What can hang from each mark
j_870: j_265 j_487 j_839
j_139: j_650 j_824
j_265: j_870
j_839: j_650
j_650: j_487
j_824: j_139 j_407 j_839
j_487: j_650 j_824
j_407: j_650 j_824

Each row was made from one small tree. Brackets hold a mark, then the marks that hang from it, in the order of their numbers. Every link used is in the known rows. Write each row's tree.
Known rows
[j_870 j_265 j_839]: [ 24.3  21.2  20.5   4.5   9.0  20.6  13.3  22.6   5.0   5.3   0.6 -14.6
 -12.6 -44.5 -15.8 -20.4  -1.9  47.0  13.0 -22.4 -14.5  -5.7  -9.8]
[j_839 j_650]: [ -5.6  -6.1   0.1  14.4 -19.5  27.0  -0.3  10.0 -10.7  -1.6   3.4  -3.6
  -2.8 -13.6  21.4 -17.3   8.7  29.0   9.8  -7.6  -6.6 -27.0  -9.1]
[j_487 [j_824 j_139]]: [-17.3  -1.1  36.7  21.4   1.2  -6.9  24.1   2.8   1.2  -6.4 -20.8   8.4
 -16.7 -13.2  22.2 -17.2  -1.3  -1.6   2.9  -3.9  12.2 -15.1 -29.5]
[j_407 [j_650 j_487] [j_824 j_139 j_839]]: [ 11.0  -5.2  -4.5  16.8  -1.6   1.1  -1.9   0.9  -7.4   3.3 -12.6  22.6
  18.3 -18.2  -1.2  17.4  11.7 -26.3 -16.7  31.8   0.6  11.6 -19.6]
[j_407 j_650 [j_824 j_139 j_839]]: [ -1.1   9.2  22.1  23.0  -6.1   7.3   8.5   1.8  -1.8   8.5 -15.5   5.5
  12.8  -6.8   1.5   9.9  14.5 -11.8  -8.5  31.4  17.5   6.1 -30.2]
[j_265 [j_870 [j_487 [j_824 j_407]] [j_839 j_650]]]: [ 22.5 -14.3   9.1 -11.5  25.7 -15.2  -8.9  12.1   7.5 -23.8  11.1  -5.2
   6.5  40.3 -17.4   4.7 -30.1  28.7  19.6  13.7 -29.9  18.8  22.2]
[j_824 j_139 [j_407 j_650] j_839]: [ -2.3   7.0  -1.1  -0.3  -5.5  26.7  -5.6 -21.7 -18.5  20.1  -2.0  -5.7
   0.5   3.8   3.9  10.7  -4.6 -23.8 -14.5  15.6  32.8   6.8   0.7]
[j_650 [j_487 [j_824 j_139 j_407 j_839]]]: [-10.4  -0.4   6.5  -8.3  14.2 -21.4  -8.4 -23.8  -1.0   2.6  -1.6  23.2
   0.3   7.2   1.1  12.6  -6.2 -41.0  -5.0  -2.2   6.3  13.8   3.3]
[j_824 [j_139 [j_650 j_487]] j_407 j_839]: [  4.2  15.4 -31.2 -21.1 -14.2   6.5 -19.5  -9.4  -9.3   3.7   7.8 -18.8
   8.3 -10.3   5.3   6.8   7.0 -51.3 -15.5 -15.8  18.4   4.6  28.3]
[j_407 [j_650 [j_487 [j_824 j_139]]]]: [  6.6 -24.0  -6.3  14.8   5.9  -7.3  24.9  -4.6 -16.7  -9.9  -9.7  34.2
   2.0 -24.0  13.2  -8.9   0.3 -11.6 -13.1  16.6   2.6  -5.8 -22.9]
[j_650 [j_487 [j_824 j_139 j_839]]]: [ -3.1  -4.8  10.2   1.2  16.3 -21.5   8.5   0.3   2.8  -4.2 -11.6  27.4
  -0.5 -11.1  11.4   6.2  -3.8 -35.8   0.8  -2.7   1.0  13.8 -17.4]
[j_487 j_650]: [ -3.2 -14.5   1.3  11.2 -13.9  16.9  10.1  15.7   3.5  17.9 -15.3   0.5
 -28.3 -10.3  12.5  -9.6   8.8  30.6  -5.4  -5.1  -2.3 -12.5 -17.9]
[j_839 [j_650 j_487]]: [  5.2 -17.9 -25.2  11.8 -13.6  19.8 -10.0   9.6 -14.9  -7.7   5.3  15.9
   4.4 -25.0  14.0 -13.3  10.2  13.3   0.0  -8.7 -26.4 -21.0   1.6]
[j_487 [j_824 j_139 j_407]]: [-22.0   4.7  34.8  11.9  -1.5  -5.2   7.2 -19.7  -2.5  -1.5  -9.3  -1.0
 -15.9   3.0  12.7 -13.5  -4.0  -5.9  -8.8  -3.7  21.1 -11.1  -8.7]
[j_870 j_265 [j_487 j_650 [j_824 j_139]] j_839]: [ 44.6 -24.5  43.7  24.8  11.4 -13.4  19.8   8.7  12.6  -7.7 -24.1  10.8
  -7.5 -14.3  -5.5  -1.5 -27.4  22.7   0.3  25.7  -7.4  27.2 -30.4]
[j_824 [j_407 [j_650 j_487]] j_839]: [  4.7  -4.3 -40.0 -13.9   3.9  17.1 -14.7 -18.6 -12.8  24.9  18.4  10.8
   3.7  -0.3 -19.3  17.6   4.3 -11.1 -12.9   2.5  -0.8   3.3  13.6]
[j_407 j_650 j_824]: [ -4.8   4.7   7.0  22.7  -8.5  12.5  11.8   6.1   5.9   9.3  -6.4  -0.1
  -0.2 -18.1  -6.9  -9.1  23.9  36.8  -5.6  15.4  -4.4 -21.3 -26.3]
[j_139 [j_650 j_487] [j_824 j_407 j_839]]: [-19.5  27.2 -55.2 -21.9 -25.6  14.8 -24.8  -6.9  -1.4  -1.1  13.8 -24.0
  21.5   6.5 -14.0   5.7   9.6 -21.2  -1.8 -16.6  10.9  -6.4  36.7]
[j_265 j_870]: [ -6.6  17.4  11.2  -0.8  19.4   9.9   1.0  42.7   9.3  11.3   0.3 -21.4
 -28.2  -7.3   3.3 -10.6  -4.5  31.8 -11.0 -24.0 -11.2  -4.3 -13.4]
[j_870 j_487]: [ -4.3   1.3   9.0  22.7   0.1  20.6  -4.4  19.2  15.1  12.2  -7.6 -15.2
 -22.4 -15.7  11.9  -6.8  -9.9  19.6   3.6 -14.8  -4.1  -8.9 -27.5]
[j_487 j_650 j_824]: [ -9.9 -20.2  13.1  10.3  -4.7 -15.8  29.1   3.2  11.3   7.2 -13.9  17.5
 -25.6   4.7   4.6 -11.4  13.6  30.9   1.8  -0.7  -7.5 -11.8 -21.0]
[j_650 [j_487 [j_824 j_139]]]: [ -3.4 -12.3  12.9  13.8   5.4 -13.7  16.5   3.5  -1.8  -8.6 -16.3  24.3
 -10.9 -25.0  17.7 -12.8  -0.7 -13.9  -6.7  -3.7  -3.1  -7.8 -23.7]

Write each row's tree
[  2.6  -1.2  16.4  -2.1  17.3  -5.9   2.7  -4.5  18.4 -12.0  -1.4  -4.1
 -11.4   9.2 -17.2  -2.2 -25.1  22.9  27.3  -5.7 -10.9   2.5   7.3] -> [j_870 [j_487 [j_824 j_407]] j_839]
[ 26.3   8.5   8.8  -1.6  31.2  10.7  -2.1  54.2  19.9  -3.1  -4.6 -20.0
 -18.6  -3.8  -7.3   0.7 -35.2  32.3  13.5 -12.7 -24.9  15.6  -4.0] -> [j_265 [j_870 j_487 j_839]]
[-14.2  21.0  40.1  21.1  -3.0   2.0  -0.9  10.2   8.4   4.4 -21.6  -5.4
  -1.1 -10.0   8.9   5.3  10.1 -15.7  -2.4   8.7  11.6   4.5 -25.2] -> [j_407 [j_824 j_139 j_839]]
[-19.3  -4.1   3.7  -9.4  -1.1 -14.5  -4.4 -30.2  -3.1   0.0  13.4   9.3
  10.5  33.2  -6.8   9.8   8.4   1.5  17.5   6.4  -0.8  -1.1   9.7] -> [j_487 [j_824 j_407 [j_839 j_650]]]
[ 10.0   9.6 -25.1  -8.5 -12.8   7.7  -3.0  15.0  -4.6  -0.8  -0.6 -10.1
   9.0 -28.1  17.9   0.0   6.6 -44.5 -10.3 -17.9  11.8   1.8   7.0] -> [j_824 [j_139 [j_650 j_487]] j_839]
[-10.0 -10.3  23.4  -0.3  -0.1 -20.9   5.6 -23.9  -1.3  11.0 -14.0  12.4
 -10.2  29.8   4.1  17.4  -4.9 -25.3  -9.0  19.5  21.9  18.4  -4.4] -> [j_487 j_650 [j_824 j_139 j_407 j_839]]
[ 32.1 -15.7  -2.5  -4.9  10.1 -11.3  -8.5 -17.0 -10.7 -15.9  19.6  22.4
  17.2 -12.1 -29.4  -5.5  -2.0  32.8  12.1   6.6 -38.7  -2.0  23.9] -> [j_870 j_265 [j_839 [j_650 [j_487 [j_824 j_407]]]]]
[-10.1 -11.1  11.6  -1.9   6.3 -23.3  22.4  -0.4  16.7  11.2  -8.9  18.8
 -15.1  16.7   0.7   8.0   9.3   9.9   9.9   6.1  -2.8  12.9 -21.6] -> [j_487 j_650 [j_824 j_839]]
[ 28.6 -19.9  -8.6 -14.6  27.2 -20.3  12.4  35.6  -2.4 -34.1   4.8  25.2
   7.8   6.8  -9.7  -1.6 -12.7  28.5  20.6  -1.5 -51.0   8.8  18.7] -> [j_265 [j_870 [j_839 [j_650 [j_487 j_824]]]]]
[-14.0  22.1 -50.5 -11.7 -25.3  16.2  -7.2  17.8   4.0  -5.3   7.8 -16.5
  16.8 -10.4  -2.8  -0.9  13.5 -13.8   5.1 -17.5   3.8  -7.9  16.5] -> [j_139 [j_650 j_487] [j_824 j_839]]
[-14.5  12.8   8.0  -5.4 -15.1 -13.0  13.1 -18.4  -2.0 -12.3  -1.0 -21.8
  -3.8  -0.7  12.6 -16.8  10.3 -14.1 -11.3 -14.1  27.5 -19.6  12.1] -> [j_487 [j_824 [j_139 j_650] j_407]]
[  4.1  14.7   9.9 -21.2  20.6 -36.8  -9.5   4.2  18.4  -3.5   6.3 -30.1
   6.0  41.1  -5.4  17.2 -19.3 -36.4 -17.4   2.5  18.5  34.6  12.5] -> [j_265 [j_870 [j_487 [j_824 [j_139 j_650] j_407 j_839]]]]
[ -5.4   0.8   6.7   5.1 -16.6  21.6 -23.9 -21.3 -20.3   4.0  -0.4  -8.3
   9.4  13.0  14.7   8.3  -2.9 -26.4  -0.2  12.3  19.3   0.9  10.5] -> [j_824 j_139 j_407 [j_839 j_650]]
[-19.0  19.2 -52.5  -7.5 -35.1  22.4 -20.0  -1.5  -8.2  -6.9  11.0 -25.9
   8.9  -9.6  -5.7 -15.4  13.2  -1.8 -11.2 -19.3   6.3 -27.5  35.5] -> [j_139 [j_650 j_487] [j_824 j_407]]
[-16.8   2.0  -4.1 -13.7   9.8 -11.4   9.8 -29.4   0.3  16.7  12.7  12.5
   2.1  24.9 -18.2  14.0   5.0   3.1   5.3  10.1  12.3   2.7  -0.2] -> [j_487 [j_824 [j_407 j_650] j_839]]
[ -6.6   7.4 -17.5 -10.1   0.1  23.6  -5.3 -16.7  -7.2  29.7  12.4  -6.1
  -2.7  10.0 -12.0  12.2   4.1   3.4  -2.3   4.8  15.7  -2.6   6.1] -> [j_824 [j_407 j_650] j_839]
[ -7.3   8.8 -33.1 -31.8   4.4 -28.1  -2.6 -18.1   9.6  -1.3  21.8  -3.0
   7.8   9.6 -17.7   5.4  17.4 -21.2   3.4 -23.4  -2.7   0.2  29.8] -> [j_139 [j_650 [j_487 [j_824 j_407 j_839]]]]
[ 25.5   1.6   1.2 -10.4  10.3  21.0   1.5  43.8  -6.8 -19.8   3.5 -11.0
   0.6   1.1   1.5 -10.4 -12.5  41.8  19.1  -5.8 -30.3  -0.7  14.7] -> [j_265 [j_870 [j_839 j_650]]]
[  9.1 -23.8  14.2   6.8  27.7 -34.1  11.2  29.2  25.9   7.7  -8.3   5.1
 -25.6  27.6  -1.9   5.8 -17.3  32.7 -14.5  12.1 -24.0  23.4 -26.1] -> [j_265 [j_870 [j_487 j_650 j_824]]]
[-13.2  -7.4  19.6   1.3  -5.6 -12.5  -4.9 -29.8 -12.8  -6.7   0.4  10.1
  13.2  28.9   8.5   8.8   0.2 -24.3   7.5  17.8  17.8   7.8   5.7] -> [j_487 [j_824 j_139 j_407 [j_839 j_650]]]
[  3.9   9.2 -26.8  -7.5 -22.1  15.7 -11.7  -3.7 -16.6  -2.6   5.2 -22.7
  -0.6 -29.0  13.6 -12.7   8.9 -29.5 -25.0 -21.1  13.4 -19.5  25.4] -> [j_824 [j_139 [j_650 j_487]] j_407]
[-13.5  20.2   7.9 -18.8  -7.7 -22.0   9.3 -22.0   5.2  -4.2   4.4 -19.9
   6.1  18.3   7.4   1.3   9.6 -35.8  -1.6  -7.8  32.4   0.2  13.0] -> [j_487 [j_824 [j_139 j_650] j_407 j_839]]
[-10.2   2.5  -8.2  -6.3 -11.2  17.1 -23.2 -14.7 -10.9  13.8  15.2  -8.9
   6.5  19.4  -0.8   7.4   7.7   1.0   8.8  -1.6   2.5  -4.0  17.8] -> [j_824 j_407 [j_839 j_650]]
[-17.4   2.7 -41.2  -4.2 -24.0  22.7 -37.9 -14.0 -16.5  -4.4  11.8   6.0
  26.8  19.5  -8.1  11.5   1.2 -11.4   5.5  10.4  -4.9  -2.5  26.0] -> [j_139 [j_824 j_407 [j_839 [j_650 j_487]]]]
[ 35.7 -14.9  26.1  18.9  13.8  -9.0   6.3   5.9   9.8 -19.1   3.3   4.9
  14.3 -11.0 -16.1  -8.4 -14.2  46.8  27.2  11.8 -29.0   7.6 -15.6] -> [j_870 j_265 [j_487 j_824] [j_839 j_650]]
